Each row was made from one small tree. Brackets hold a mark, then the marks that hang from it, in alphabetical order. Every link used is in the known rows. Write each row's tree.
Known rows
{N {E F}}: 0.525	-3.020	-0.542	0.277	0.237	0.632	-0.811	0.830	-0.679	-0.462	-1.392	0.182	-0.180	0.029	-1.070	-1.186	-0.017	0.039	0.896
{L {F E J}}: -0.513	0.090	-0.580	-1.377	-0.369	0.433	1.943	1.916	-1.975	-0.378	-0.281	0.256	0.222	-0.253	2.136	5.442	-0.334	-2.417	2.488
{K J}: 0.757	-0.207	0.121	-0.825	-0.759	-0.526	-0.430	0.755	2.128	0.120	0.219	0.399	-0.172	0.035	0.490	-1.383	-0.589	0.923	-0.130
{F J}: -0.084	-1.555	0.094	-0.738	-0.622	-0.056	0.333	-0.285	-0.148	-0.221	-0.201	0.335	0.000	0.299	1.209	2.007	0.768	0.462	0.933
{N {E D}}: 0.246	-2.688	-0.954	1.543	-0.820	0.899	-1.364	1.388	-0.106	-0.003	0.222	0.252	0.332	-0.286	-0.738	-1.460	0.161	0.876	-1.366
{D Z}: 0.529	1.121	0.238	1.824	-0.857	0.323	1.062	-2.763	0.482	0.157	-1.103	0.329	0.224	-0.196	-0.166	-1.221	-0.895	0.317	0.746
{F E J}: -0.440	0.113	-0.334	-0.211	-0.917	-0.061	0.770	0.716	-0.988	-0.598	-1.009	0.208	0.056	0.144	1.693	3.660	-0.171	-0.885	0.262
{L {F E J Z}}: -0.272	0.851	-0.936	-2.304	-0.100	1.244	1.810	2.680	-0.946	-0.689	-0.016	0.464	-0.671	-0.442	2.991	4.365	-0.968	-2.077	3.233
{F L {Z D}}: 1.213	0.674	-0.798	-0.996	0.127	1.414	0.628	2.611	2.937	-0.451	-0.280	0.641	-1.056	-0.914	1.597	-1.618	-1.114	-1.926	5.409
{F E L {Z D}}: 0.875	2.180	-1.210	-0.502	-0.230	1.403	0.966	3.614	2.090	-0.819	-1.009	0.367	-0.909	-1.080	2.094	-0.032	-2.017	-3.410	4.781
{L F}: 0.021	0.016	-0.225	-1.173	0.549	0.392	1.177	0.961	-1.061	0.258	0.679	0.129	0.160	-0.347	0.452	1.696	-0.221	-1.446	1.986
{N {E D {K J}}}: 0.988	-2.640	-0.787	1.190	-1.482	0.159	-0.033	2.211	1.380	-0.314	1.129	0.434	0.120	-0.977	-0.360	-1.859	-1.470	1.639	-2.151
{N {E {D Z} F}}: 0.379	-2.116	-0.889	4.832	-1.352	1.497	0.067	-2.686	-0.244	-0.190	-1.783	0.266	0.183	-0.259	-1.358	-2.971	-0.724	0.229	0.633
{F {E K} L {Z D}}: 0.910	2.568	-1.128	-0.269	-0.158	1.259	2.786	3.940	1.428	-1.258	-0.262	0.247	-0.976	-1.756	1.921	0.841	-2.960	-3.511	4.040
{L {F E}}: -0.419	1.548	-0.678	-0.517	0.267	0.465	1.511	2.279	-1.857	-0.193	-0.031	-0.121	0.280	-0.485	0.934	3.232	-1.021	-2.819	1.338
{F E Z}: -0.115	2.418	-0.812	-0.578	0.005	0.831	0.361	1.848	0.234	-0.683	-0.477	-0.094	-0.764	-0.381	1.363	0.552	-1.648	-1.177	0.116
{F {E {K J}} Z}: 0.687	2.601	-0.621	-0.953	-0.735	0.139	1.568	2.694	1.655	-1.010	0.514	0.119	-1.011	-1.062	1.657	-0.057	-3.234	-0.333	-0.715
{L {F E {Z D}}}: 0.420	3.775	-1.613	-2.463	0.221	1.888	1.301	2.482	0.484	-0.386	-0.668	-0.035	-0.449	-0.975	2.120	2.587	-2.065	-2.876	4.524
{E F}: -0.328	-0.505	-0.162	1.224	0.214	0.313	0.327	-1.390	-0.709	-0.371	-0.904	-0.265	-0.344	0.248	-0.519	-0.454	-0.024	-1.027	1.481
{L {F E J {Z D}}}: 0.279	2.366	-1.576	-3.227	-0.398	1.845	1.675	2.217	0.387	-0.655	-0.947	0.358	-0.497	-0.688	3.266	4.596	-1.262	-2.405	5.543

Write each row's tree
0.642	0.833	-1.119	-3.864	-0.081	1.840	1.282	0.972	1.134	-0.228	-0.238	0.619	-0.573	-0.541	2.751	3.018	-0.367	-0.996	6.238 => {L {F J {Z D}}}
-0.060	-1.079	-0.251	6.718	-1.246	0.960	3.797	-2.087	-0.447	-0.698	-0.189	0.208	-0.348	-1.208	-0.489	-2.155	-1.592	-2.659	2.488 => {E {D Z} {F L} K}
0.821	-2.082	0.133	1.542	-0.355	-0.440	2.519	1.922	1.264	-0.840	0.431	0.505	-0.891	-0.923	0.322	-1.800	-1.498	-2.245	2.566 => {E {F L} {K J}}
0.549	-2.356	-0.144	-0.968	-0.237	0.812	1.093	2.719	1.526	-0.691	0.383	1.161	-1.197	-0.385	2.480	0.098	0.009	-1.102	3.967 => {F J L Z}
0.144	-2.830	-0.300	0.355	-0.056	1.068	1.427	1.352	0.771	-1.052	-0.553	0.814	-1.593	-0.173	1.999	-0.203	-0.088	-2.145	5.374 => {E {F J L Z}}
0.382	0.568	-0.961	-1.059	-0.401	1.453	2.206	-1.221	0.768	-1.270	-1.081	0.005	-1.188	-0.690	1.690	1.923	-1.401	-0.657	4.723 => {E {F J {Z D}} K}
0.770	-1.187	-0.656	3.753	-1.569	1.035	1.440	-1.224	-0.296	-0.281	-0.137	0.436	0.524	-1.252	-1.009	-1.729	-1.743	1.079	-1.370 => {N {E {D Z} K}}
0.760	2.156	-1.186	-3.047	0.513	1.886	0.860	1.442	1.386	-0.012	0.050	0.244	-0.549	-0.827	1.598	0.943	-1.165	-1.538	5.154 => {L {F {Z D}}}
0.882	-5.955	-0.238	0.588	-0.198	0.355	2.286	3.062	-0.924	-1.298	-0.516	0.975	-0.508	-0.871	0.378	0.760	-0.253	-1.587	3.348 => {N {E {F J L} K}}
-0.453	-0.876	-1.108	2.077	-1.394	1.323	1.161	3.232	0.582	-0.955	0.294	0.637	-0.972	-0.606	2.875	1.180	-0.718	-2.502	2.424 => {F {E D} J L Z}
-0.165	-0.815	-0.536	4.884	-2.407	0.874	2.281	-0.222	0.046	-0.516	-0.966	0.745	0.198	-0.617	1.917	1.102	-0.708	-2.594	2.380 => {F {E {D Z}} J L}
0.272	0.751	-0.628	0.266	0.093	0.807	1.065	4.242	0.812	-0.864	-0.093	0.481	-1.101	-0.809	1.824	-0.375	-1.659	-3.024	2.338 => {F E L Z}
1.247	3.972	-1.158	-1.953	-1.055	0.668	1.494	2.228	2.975	-0.956	-0.445	0.051	-0.844	-1.275	1.949	0.464	-3.614	-0.823	1.614 => {F {E {K J}} {Z D}}
-0.732	2.564	-1.510	1.354	-0.282	1.619	2.958	2.421	-1.631	-0.802	1.610	-0.304	-0.549	-1.486	1.502	2.543	-2.567	-2.718	0.368 => {L {F {E D K} Z}}
0.413	3.863	-1.398	-1.338	-0.294	1.425	0.088	1.427	1.465	-0.673	-1.404	-0.209	-0.637	-0.589	1.613	0.894	-2.051	-1.464	2.500 => {F E {Z D}}
-0.412	0.474	-0.269	-0.001	-0.881	-0.224	2.475	0.980	-1.685	-1.052	-0.244	-0.039	-0.002	-0.599	1.502	4.540	-1.151	-0.996	-0.378 => {F {E K} J}
0.006	-1.723	-0.172	0.656	-0.825	-0.060	1.604	3.116	-0.326	-0.789	-0.583	0.670	-0.184	-0.322	2.147	2.904	-0.057	-2.767	2.403 => {F E J L}
0.311	-1.318	-0.394	1.063	0.563	1.117	1.075	1.706	0.810	-0.824	-0.322	0.453	-1.583	-0.414	0.847	-2.306	-0.836	-2.597	4.267 => {E {F L Z}}
0.021	1.033	-0.552	6.053	-1.758	0.686	3.781	0.228	-0.436	-0.730	0.045	0.223	0.142	-1.629	0.505	-0.089	-2.484	-3.187	0.505 => {F {E {D Z} K} L}
0.060	-0.717	-0.509	-2.848	0.212	1.224	1.507	1.524	-0.050	-0.278	0.710	0.723	-0.757	-0.303	2.513	2.634	-0.175	-0.618	3.835 => {L {F J Z}}
-0.513	-3.064	-0.903	2.898	-0.907	1.649	1.091	0.551	0.713	-0.920	0.167	0.642	-1.433	-0.206	1.872	-0.810	0.051	-2.074	4.473 => {E D {F J L Z}}
1.352	-0.374	-1.434	-1.400	0.285	1.840	0.884	1.139	0.946	-1.221	-1.345	0.083	-0.982	-1.147	-0.139	-1.164	-2.172	-0.110	3.436 => {N {E {F {Z D}} K}}
